Known rows, with every way that one mark hangs from another:
tunel[ginanof[bekem]]: [-13.8 -13.7  19.5  -4.6  -6.1   6.3  -6.6   8.6 -15.9  21.9  10.3   1.0
 -10.0  -6.9  -1.7   1.3  -1.5  -6.4]
lipu[ginanof[dofe[suziv[tunel]]]]: [-23.6  24.6  26.1  -1.3 -17.8  -8.3  -8.9  -8.4  -3.5  18.7 -14.3  -3.4
  -4.4 -15.4  -9.3  11.1  -3.1  -6.3]
bekem[ginanof[dofe[suziv] lipu]]: [-19.9   9.1  13.7  -5.4   6.3  12.2  29.9  -8.4 -38.9  15.1 -16.7  -1.3
  -4.1 -21.2  12.7  33.3   5.8   2.7]
fovi[tunel[suziv]]: [-17.1  -2.0  20.3   2.1 -19.5   5.0 -20.7  15.3   5.5  28.4  21.0  -1.0
 -23.0   2.0 -16.1  24.9   1.0  15.9]
bekem[ginanof[dofe[suziv[nebupe tunel]] lipu]]: [-17.6  24.6  22.6  -2.8   6.8   9.3  27.9  -8.1 -37.7  17.7 -10.4   1.3
  -7.0 -19.4  -3.4  32.3  -5.8  11.0]
dofe[suziv]: [-21.1  -5.2 -13.1  -3.1  -6.5  11.7 -40.5  18.6  11.2  10.1  -7.8  -7.6
  -1.8 -14.6  30.1   8.9   9.9   9.8]
ginanof[bekem dofe[suziv[tunel]]]: [-16.4  18.6  71.9  -4.7 -24.3  -1.4   2.2   9.7   5.5  43.8 -44.8   5.6
   1.8   1.1  -7.4   4.4  -2.7  -8.2]
tunel[fovi ginanof[bekem lipu] suziv]: [ -7.5 -31.1  49.7 -13.1 -23.9   6.1 -20.0  43.1 -31.6  48.7  24.2  -5.4
 -24.3  10.0  23.1  20.4  12.3  22.9]
nebupe[suziv[tunel[fovi ginanof[dofe lipu]]]]: [-16.2   5.0  38.9  -8.4  -8.6  -4.3 -25.2  10.9  -2.6  36.6  11.9   1.4
  -5.6 -29.0 -13.1   9.5 -20.6   6.5]
ginanof[bekem lipu]: [-18.9  14.1  39.2 -12.6 -10.3   8.0  17.3   8.7 -34.1  42.3 -39.7   4.7
  -4.8 -22.4  19.4  21.1  18.1  -9.1]
suziv[nebupe tunel[ginanof]]: [ -5.3  36.3  24.4   8.7   3.8  -4.4 -21.5   7.1  -7.2  17.6  38.7   5.1
 -14.7  -8.8 -51.4  -6.6 -38.0  22.5]
nebupe[suziv[tunel[fovi ginanof]]]: [-17.4  -1.6  26.8  -8.2  -7.0   0.7 -47.5  13.1   6.3  25.7  22.4  -1.5
  -6.7 -31.5 -10.4   6.6 -23.3  10.7]
bekem[ginanof[dofe[suziv[nebupe tunel[fovi]]] lipu]]: [-16.6  17.6  28.9  -4.9   5.9  10.7  20.7  -4.7 -41.7  19.9  -5.3   0.4
 -10.7 -16.5  -0.5  32.1  -5.6  15.5]
dofe[suziv[nebupe]]: [-19.1   9.0  -9.5   1.0   0.4   9.5 -33.9  19.4   5.9   9.1  -7.6  -6.0
 -10.2 -16.6  20.3   3.9  -2.2  21.9]
lipu[ginanof[bekem dofe]]: [-24.5  20.9  51.7  -5.8 -19.4  -6.9  11.4 -13.1 -18.7  26.2 -36.0  -0.2
  -7.1 -19.2  -6.7   8.9   0.7 -18.8]
tunel[suziv]: [-10.8   0.4  16.7   2.3 -11.2   1.2 -36.4  28.9   7.3  16.9   5.9  -9.6
  -3.1 -10.8  11.3   4.6   1.9  14.0]
fovi[tunel[ginanof suziv[dofe]]]: [-10.3  -8.0  21.3   2.0 -13.6  -5.3 -15.2  14.0   1.6  25.9  48.9   1.1
 -27.5  17.3 -39.4  18.7 -12.5  16.7]
fovi[tunel[ginanof[bekem dofe lipu] suziv[nebupe]]]: [-13.3   4.3  49.6   1.2 -23.3  -2.3  27.2  15.3 -18.3  52.2  13.0   7.2
 -33.7  14.9 -30.8  28.3  -3.4  15.5]

Rows:
[ -2.3 -24.5  51.0  -3.6 -17.5  -6.5  -1.6  36.0 -30.0  47.7  28.5  -5.2
 -19.9  15.6   6.1   8.8   4.3  19.8] | tunel[fovi ginanof[dofe lipu] suziv]
[-13.3   2.0  36.7  -4.8 -10.6  -1.5  34.1  11.4 -28.7  43.9 -15.1   5.6
 -12.5   1.0   1.1  10.1   3.8  -3.3] | tunel[ginanof[bekem dofe[suziv[nebupe]] lipu]]
[ -4.8  -4.2  31.7   2.2 -14.7 -10.2  18.8  26.6 -18.2  40.8  13.8  -2.6
  -8.0   7.5  -3.0   9.7   3.9   5.4] | tunel[ginanof[dofe lipu] suziv]
[-10.5  -4.8  13.5   4.9  -1.4  -3.8   5.9   8.6  -9.0  20.9  11.5  -0.2
  -9.9   1.7 -10.9  -7.0  -9.9   2.1] | tunel[ginanof[dofe[suziv[nebupe]]]]
[-13.9  26.5  33.3  -6.1   2.9 -13.8 -43.2   3.9  17.5  15.4  10.4   1.0
   3.1 -32.9 -34.6  -0.5 -37.0   4.4] | nebupe[suziv[dofe tunel]]
[ -2.4  24.0  32.0   5.7   4.0 -13.8 -31.1  26.2   3.6   9.6  15.9  -6.4
 -11.2  -3.7 -22.3  -8.1 -25.7  26.6] | tunel[suziv[dofe nebupe]]
[-18.4   6.8  61.9  -5.4 -20.1   1.1   9.4   9.7   0.1  39.3 -53.4   3.0
   0.1  -2.4   9.2   2.5   5.4 -11.6] | ginanof[bekem dofe[suziv]]
[-17.6  26.4  63.9  -7.8 -16.0  -1.7  44.1  11.4 -28.2  56.5 -64.9   7.5
  -7.2  -7.6  12.8  16.5  11.5  -3.6] | ginanof[bekem dofe[suziv[nebupe]] lipu]
[-14.8 -14.5  13.4   2.4 -19.8   3.7 -14.1  16.5   0.4  29.5  41.7  -0.1
 -28.0  11.1 -22.5  24.4  -1.4  16.0] | fovi[tunel[ginanof suziv]]
[ -8.9   2.0  23.7   4.9  -9.0  -7.0 -10.3  14.6  -2.6  24.7  49.0   2.1
 -33.7  16.1 -46.4  15.5 -20.7  25.2] | fovi[tunel[ginanof suziv[dofe nebupe]]]
[  3.8  50.1  40.8   7.8  15.7 -23.2 -23.1   2.1  -5.0   9.2  53.0   7.8
 -14.1   3.9 -85.6 -18.1 -59.9  23.2] | suziv[dofe nebupe tunel[ginanof]]
[-10.7 -18.3  55.8 -10.8 -13.6   2.3  13.2  20.8 -40.8  50.6  -0.6   2.8
 -24.2   9.2   9.9   9.2   4.3  11.2] | tunel[fovi ginanof[bekem dofe[suziv[nebupe]] lipu]]
[-14.6  23.5  74.5  -7.7 -14.0  -5.3  52.7   1.3 -36.4  56.4 -60.0   9.5
  -1.0 -10.9   0.9  11.9  12.1 -20.4] | ginanof[bekem dofe lipu]
[-10.2  21.0  35.1  -3.9 -12.9   0.2 -11.3   7.8 -13.0  35.7  19.3   6.9
  -4.3  -6.4 -29.2  12.4 -11.2   1.6] | suziv[tunel[ginanof[bekem lipu]]]
[-11.1  11.4  37.8 -10.7   1.2 -13.0 -38.2   9.9  -0.1  25.6  28.7   1.7
  -6.6 -23.9 -30.7   4.7 -33.8  11.0] | nebupe[suziv[dofe tunel[fovi ginanof[lipu]]]]
[-25.1  31.2  51.5  -5.4 -24.0  -6.1   0.7  -6.0  -9.1  29.2 -33.2   0.3
 -10.3 -14.2  -9.9  13.4  -5.3  -4.8] | lipu[ginanof[bekem dofe[suziv[nebupe tunel]]]]
[-26.5  22.9  44.9  -5.8 -20.5  -4.6   5.8  -5.9 -13.0  26.3 -39.6  -1.5
 -11.5 -16.1   1.8  12.0   0.2  -7.2] | lipu[ginanof[bekem dofe[suziv[nebupe]]]]
[-24.2  24.4  58.0  -7.3 -24.7  -4.9  -6.8  -2.8 -13.1  31.8 -28.3  -0.5
 -14.4 -11.2  -6.7  13.1  -5.3   0.0] | lipu[ginanof[bekem dofe[suziv[nebupe tunel[fovi]]]]]
[-19.0  16.5  61.3 -10.4 -20.6  -0.2  39.7  11.0 -24.2  57.3 -65.1   6.5
  -1.3  -5.9  19.7  19.8  19.8 -12.2] | ginanof[bekem dofe[suziv] lipu]
[ -8.1  25.4  52.7  -1.6 -14.6  -6.1   5.7   4.3 -14.2  42.5   9.8   9.4
  -2.3  -0.4 -38.2   7.6 -14.0  -3.8] | suziv[tunel[ginanof[bekem dofe lipu]]]
[ -1.6  31.6  54.9   4.3  -0.4  -8.8  -3.6  10.8 -28.5  38.2  33.3   7.3
 -21.6   0.4 -48.6  -3.5 -33.5  26.4] | suziv[nebupe tunel[fovi ginanof[dofe lipu]]]
[ -6.4   2.3  32.5  -1.6  -8.2   1.3 -45.2  12.5  -7.8  23.8  48.7   1.1
 -10.7  -0.1 -30.8  -0.5 -20.4  15.0] | suziv[tunel[fovi ginanof]]
[  0.7  34.6  34.9  -0.5   5.9 -20.6 -17.3   1.4  -8.9  19.0  46.5   7.4
  -2.4   5.0 -66.5  -2.8 -35.5   6.0] | suziv[dofe tunel[ginanof[lipu]]]
[-18.6   1.0  34.8  -1.9 -18.0   2.8  29.2   3.0 -20.7  47.4   6.0   9.9
 -31.0  10.3 -25.2  28.0   0.8   6.1] | fovi[tunel[ginanof[bekem dofe[suziv[nebupe]] lipu]]]
